Each row was made from one small tree. The marks that hang from a mark follow it in brackets, in the order of their numbers. Every link used is in the known rows. Write each row's tree.
Known rows:
j_271(j_912(j_377 j_876)): [-1.53 -0.77 -0.08  0.06  0.48  0.62 -1.19  0.50 -0.61 -0.34  0.70  0.24
 -0.35  0.67 -0.53 -1.12 -0.04  0.84  0.98  0.20  0.28 -0.34 -2.15  0.63]
j_271(j_204(j_242) j_912(j_377 j_876)): [-1.36 -0.52 -0.59 -0.17  0.20  0.34 -1.28 -0.12 -1.77 -0.69  1.35  0.52
  0.07 -0.23  0.96 -1.13 -0.58  1.23 -0.06 -1.56  0.33 -0.45 -1.26 -1.03]
j_204(j_242 j_271(j_912(j_364 j_876)) j_377(j_643)): [-0.97 -1.09 -1.95  0.46  0.42  2.46  0.10  1.89 -0.31  0.79 -0.62 -1.22
  0.61 -0.43  0.18  1.19  0.14  1.72 -0.13 -2.20 -1.41 -1.07 -0.16 -0.92]
j_242(j_204(j_271 j_377(j_643))): [-0.10  0.40 -1.11 -0.23  0.74  0.59  0.74  1.41  0.92  0.30 -0.96 -0.39
  1.10 -0.41  0.14  1.71 -0.50  0.90 -0.06 -0.90 -0.06 -0.83  0.15  1.56]
j_242(j_204(j_377(j_643))): [ 0.30  0.86 -1.10 -0.40  0.68  0.56  0.57  0.81  0.71 -0.03 -0.71  0.33
  0.73 -0.50  0.52  1.41 -0.60  0.56  0.20 -0.68  0.23 -0.60 -0.39  1.71]
j_643(j_377): [-0.83 -0.84  0.32 -0.02  0.49 -0.82  0.61  0.45 -0.35 -0.35 -0.33  0.22
 -0.31 -0.12  0.25 -0.56 -0.07 -0.10  0.43  0.26 -0.39  0.47 -0.52  0.41]
j_364(j_912): [-0.94 -1.48 -0.04 -0.21  0.62  0.38  0.04  0.11 -0.15  0.44  0.40  0.08
  0.20  0.32 -0.40  0.38  0.39 -0.07 -1.70 -1.46 -0.27 -0.22  0.34  0.37]
j_643(j_377(j_204(j_271))): [-0.76 -0.94  0.38 -0.10 -0.29 -1.43  0.50  0.74 -0.86 -0.12 -0.24 -0.40
 -0.60 -0.30 -0.03 -0.89  0.12  0.00  1.29 -0.35 -1.21  0.21 -0.80  1.01]
j_204(j_242 j_271 j_377 j_876): [ 0.43 -0.55 -1.47  0.78  0.03  0.57  0.92  1.52 -0.04  1.06 -0.88 -1.52
  1.66 -0.61  0.30  1.33  0.86  1.13 -1.15 -1.12 -1.39 -1.21  0.36 -4.04]
j_377(j_204(j_242 j_271(j_912) j_876) j_643): [ 0.93  0.08 -0.56  0.20 -1.42 -1.16  0.59  1.61 -1.18  0.90  0.05 -1.57
  0.19 -0.58  0.33 -0.72  0.09  0.47  0.63 -0.45 -2.62 -0.19 -1.08 -1.77]
j_643(j_271(j_912(j_876))): [-0.96 -0.88 -0.04 -0.19  1.12  0.50 -1.40 -0.30 -0.45 -0.40  0.69  0.37
  0.10 -0.21 -1.49 -1.08 -0.55  1.17 -0.65  1.32 -0.42 -0.17  0.72  0.08]
j_242(j_204(j_377 j_876)): [ 0.65  1.03 -0.95 -0.19  0.72 -0.34  0.48  0.59  0.56  0.05 -0.32  0.40
  1.02 -0.53  0.38  1.22 -0.07  0.64 -1.49 -0.10  0.35 -0.94 -0.71 -0.88]
j_876(j_204(j_271(j_643 j_912(j_364)) j_377)): [-0.77 -1.33 -1.23  0.28  0.62  1.99  0.54  0.70  0.70 -0.10 -0.71 -0.75
 -0.26 -0.68  0.27 -0.47  0.84  1.01  0.77 -0.48 -0.06 -0.39  1.55  2.53]
j_876(j_204): [ 0.62 -0.16 -0.17 -0.21 -0.10  0.74  0.53 -0.20  0.60 -0.69 -0.57 -0.10
  0.10 -0.72  0.53 -0.78  0.50 -0.08  1.60  0.60  0.36 -0.15  0.88  0.88]
j_271(j_643 j_912(j_364(j_204))): [-1.69  0.02 -1.04  0.29  0.70  0.16 -0.81 -0.01 -0.89  0.37  1.48  0.43
 -1.34  0.35 -0.34 -1.36  0.16  1.28 -2.32 -0.15 -0.60  0.43 -0.33  2.13]
j_242(j_204(j_271)): [-0.09  0.67 -0.52 -0.39  0.46 -0.71 -0.03  0.87  0.67  0.28 -0.12 -0.11
  0.84 -0.04 -0.22  1.31 -0.35  0.90 -0.90 -0.65  0.09 -0.80  0.03  0.43]
j_912(j_271(j_204) j_364 j_876): [-1.05  1.17  0.00 -0.57  1.51  0.58 -1.70 -1.84 -1.47 -0.47  2.39  1.27
 -0.79 -0.23  0.47 -1.44 -0.29  0.57 -0.99 -0.59  1.88 -0.54  0.66 -0.13]
j_364(j_204(j_377 j_876) j_912): [-0.63 -0.21 -0.71  0.13  1.17  0.62  0.81 -0.17 -0.39  0.25 -0.15  0.21
  1.36 -0.25 -0.71 -0.17  0.65  0.13 -3.16  0.43 -0.71 -0.90 -0.80 -1.12]
j_643(j_271(j_204(j_242 j_377 j_876) j_912(j_364))): [-0.34 -0.22 -0.88 -0.06  0.95  0.21 -0.97 -0.93 -1.74 -0.51  1.23  0.66
  0.68 -1.47 -0.15 -0.97 -0.51  1.53 -2.34 -0.12 -0.58 -0.27  1.24 -1.97]
j_912(j_271(j_204(j_242 j_377) j_643) j_364 j_876): [-1.52  0.81 -1.11 -0.31  1.65  1.28 -1.48 -1.33 -1.53  0.07  2.36  0.98
 -1.06 -0.16  0.97 -1.18 -0.06  1.21 -0.60 -1.97  1.35 -0.38  1.49  1.20]
j_377(j_204(j_271) j_643): [ 0.45  0.14  0.09 -0.15 -1.23 -0.58  0.77  1.20 -0.66  0.41 -0.41 -1.32
 -0.22 -0.40  0.06 -0.75 -0.27 -0.13  2.13 -0.51 -1.65  0.24 -0.33  1.58]
j_242(j_204(j_876)): [ 0.85  1.43 -0.35 -0.37  0.39 -1.49  0.18  0.43  0.33  0.05  0.30  0.45
  0.90 -0.23  0.22  0.70 -0.19  0.48 -1.95  0.35  0.26 -0.62 -0.80 -1.63]
j_912(j_271 j_377(j_204 j_643) j_876): [-0.75  0.99  0.41 -0.43  0.29  0.01 -0.96 -0.22 -1.49 -0.17  1.30  0.13
 -0.36  0.59 -0.13 -2.66 -0.29 -0.02  5.82  0.59  0.50 -0.11 -1.69  3.43]
j_876(j_204(j_377)): [ 0.40 -0.56 -0.77 -0.02  0.24  1.87  0.81 -0.04  0.83 -0.70 -1.20 -0.16
  0.23 -1.00  0.67 -0.26  0.61  0.07  1.98  0.14  0.44 -0.47  0.95  1.66]

Which tree is each row?
[-0.47  0.89 -0.66  0.00  0.95 -0.60  0.20 -0.41 -1.73  0.65  1.27  0.24
  1.87  0.18 -0.48 -1.62  0.36  0.22  0.20  0.72 -1.08 -0.58 -1.33 -0.63] => j_364(j_204(j_242 j_876) j_912(j_271 j_377(j_643)))
[ 0.09  0.45 -0.55 -0.07  0.62 -1.28 -0.06  1.11  0.51  0.48  0.21 -0.25
  0.93 -0.05 -0.30  0.89 -0.06  1.13 -2.67  0.33 -0.21 -0.96 -0.65 -1.65] => j_242(j_204(j_271(j_912) j_876))
[-0.41  0.02 -0.07 -0.32  1.41  1.32 -0.98 -0.91  0.50 -0.30  0.60  0.32
 -0.40  0.14 -0.04 -1.36  0.30  0.21  2.08  1.43  1.36 -0.83  1.02  1.35] => j_912(j_271 j_876(j_204))
[-0.86 -0.84 -0.44 -0.13  0.73  2.00  0.27  0.86  0.90 -0.40 -0.77 -0.59
 -0.11 -0.04  0.12 -0.41  0.48  0.72  0.91 -0.33  0.65 -0.59  0.94  1.02] => j_912(j_876(j_204(j_271(j_643) j_377)))
[-1.19 -0.42 -0.29  0.21  1.49 -0.38 -0.41 -0.55 -0.23  0.68  1.04  0.24
 -0.99  0.53  0.06 -1.27  0.08  0.20  1.28  0.79  0.20  0.47  1.47  3.37] => j_912(j_271(j_643(j_377)))
[-0.63 -0.87 -0.01 -0.21 -0.37 -0.54  0.46  0.97 -1.40  0.56  0.61 -0.61
  0.77  0.21 -0.18 -0.72  0.45  0.03  1.08 -1.91 -1.23 -0.04 -1.04  0.47] => j_364(j_912(j_377(j_204(j_242 j_271 j_876) j_643)))
[-0.88  0.28 -0.66  0.12  0.45  0.26 -1.01 -0.46 -0.95 -0.13  1.06  0.65
 -0.49 -0.17 -0.59 -0.76  0.04  0.87 -2.11  0.51 -0.40 -0.38 -1.50 -0.18] => j_271(j_912(j_364(j_204)))
[-0.71  0.26 -1.61  0.36  0.54  1.57  0.32  0.88 -0.24  0.33 -0.83 -0.71
  1.26 -0.37 -0.44  0.20 -0.14  1.26 -0.36  0.29 -1.47 -1.12 -0.90 -0.42] => j_364(j_204(j_242 j_271(j_912(j_876)) j_377(j_643)))
[-0.80  1.69 -0.49 -0.40  0.73  1.41 -0.27 -0.26 -0.94 -0.71  0.47  0.74
  0.04 -0.28 -0.24 -0.81 -0.10  0.68 -1.07 -0.21  0.46 -0.57 -1.45 -0.57] => j_912(j_364(j_204(j_377(j_643))) j_876)
[-1.75 -1.51 -0.20 -0.38  0.59  0.94 -0.04  0.87 -0.49  0.08  0.54 -0.28
  0.48  0.65 -0.21 -0.83  0.73  0.60  1.11 -2.16  0.03 -0.31  0.00  1.40] => j_364(j_912(j_377 j_876(j_204(j_242 j_271(j_643)))))
[-1.06 -0.51 -0.16 -0.02  0.24  0.01 -0.31 -0.12 -1.47 -0.70  0.91  0.34
 -0.01 -0.47  0.98 -1.51 -0.88  0.52  0.23 -0.45  0.34  0.39 -0.81  1.08] => j_271(j_204 j_912(j_377(j_643)))
[ 0.94  0.36 -0.35  0.10 -1.49 -1.65  0.01  0.72 -1.20  0.73  0.38 -1.14
  0.25 -0.49  0.04 -0.34  0.64  0.48  0.27 -0.98 -1.97 -0.68 -0.78 -2.61] => j_377(j_204(j_242 j_271 j_876))
[-0.79  0.64  0.55 -0.51 -0.70 -0.31 -0.80  0.32 -1.45 -0.72  0.75  0.15
 -0.26  0.49 -0.24 -1.88  0.06  0.22  4.01 -0.73  0.30 -0.21 -2.59  1.35] => j_912(j_377(j_204) j_876)
[-0.94 -0.93 -0.80 -0.23  1.19  1.11 -1.28 -0.63 -1.09 -0.65  0.70  0.52
  0.51 -1.04 -0.36 -0.70 -0.83  1.56 -1.03 -0.26 -0.33 -0.48  1.38 -0.58] => j_643(j_271(j_204(j_242 j_377) j_912(j_876)))
[-0.65 -0.70 -1.08  0.84 -0.16 -1.05  0.07  1.84 -0.87  1.33  0.75 -1.47
  0.75  0.43  0.01 -0.54  0.76  1.64 -1.11 -0.77 -1.73 -0.23 -0.19 -2.65] => j_204(j_242 j_271(j_643 j_912(j_377)) j_876)
[-0.34  1.70 -0.30  0.07  0.24 -0.72  0.14 -0.25 -1.18  0.09  1.05  0.16
  0.31 -0.28 -0.41 -1.08  0.39  0.69 -2.57  0.24 -0.37 -0.07 -0.44 -1.41] => j_912(j_364(j_204(j_271(j_643) j_876)))
[-0.36 -0.75  0.50  0.03 -0.31 -1.96  0.74  0.84 -0.93 -0.03 -0.15 -0.51
 -0.35 -0.36  0.02 -1.09  0.32 -0.03  0.41  0.20 -1.29  0.19 -0.99 -0.53] => j_643(j_377(j_204(j_271 j_876)))
[-0.29 -0.24 -0.12 -0.02 -0.97 -0.95 -0.09  0.62 -0.68  0.58  0.28 -0.98
 -0.83  0.02 -0.25 -0.74  0.34  0.39  1.17 -1.17 -1.29  0.03  0.13  2.00] => j_377(j_204(j_271(j_643)))
[-0.11 -0.42  0.48 -0.09 -0.33 -1.97  0.64  0.44 -1.08 -0.27  0.03 -0.01
 -0.60 -0.44  0.30 -1.29  0.24 -0.28  0.55  0.35 -1.10  0.34 -1.37 -0.40] => j_643(j_377(j_204(j_876)))
[-1.11 -0.40 -0.97  0.20 -0.19  0.53 -0.70  1.47 -1.13  0.58  0.63 -0.88
  0.60  0.19 -0.20 -0.01  0.16  1.63  0.47 -1.80 -1.19 -0.68 -1.02 -1.51] => j_204(j_242 j_271(j_912(j_364 j_377(j_643) j_876)))
[-1.90  1.54 -0.41 -0.47  1.13  0.10 -1.74 -1.26 -2.66 -0.32  3.15  1.19
 -0.65  0.37  0.84 -2.69 -0.16  1.14  2.26 -1.86  1.62  0.13  0.01  2.13] => j_912(j_271(j_204(j_242) j_643) j_364 j_377 j_876)
[ 0.73  0.58 -0.34 -0.05 -0.27 -1.01  0.25 -0.48 -1.26 -0.21  0.79  0.12
  0.77 -1.01  1.57 -0.32 -0.26  0.33 -2.31 -1.03 -0.05 -0.16  0.60 -3.92] => j_271(j_204(j_242 j_876))
[-1.39 -0.81 -0.92  0.36  1.37  0.57  1.06  0.65 -0.16  0.84 -0.19 -0.63
  1.28  0.11 -0.95 -0.18  0.83  0.67 -3.51 -0.12 -1.06 -0.73  0.29 -0.16] => j_364(j_204(j_271(j_643) j_377 j_876) j_912)
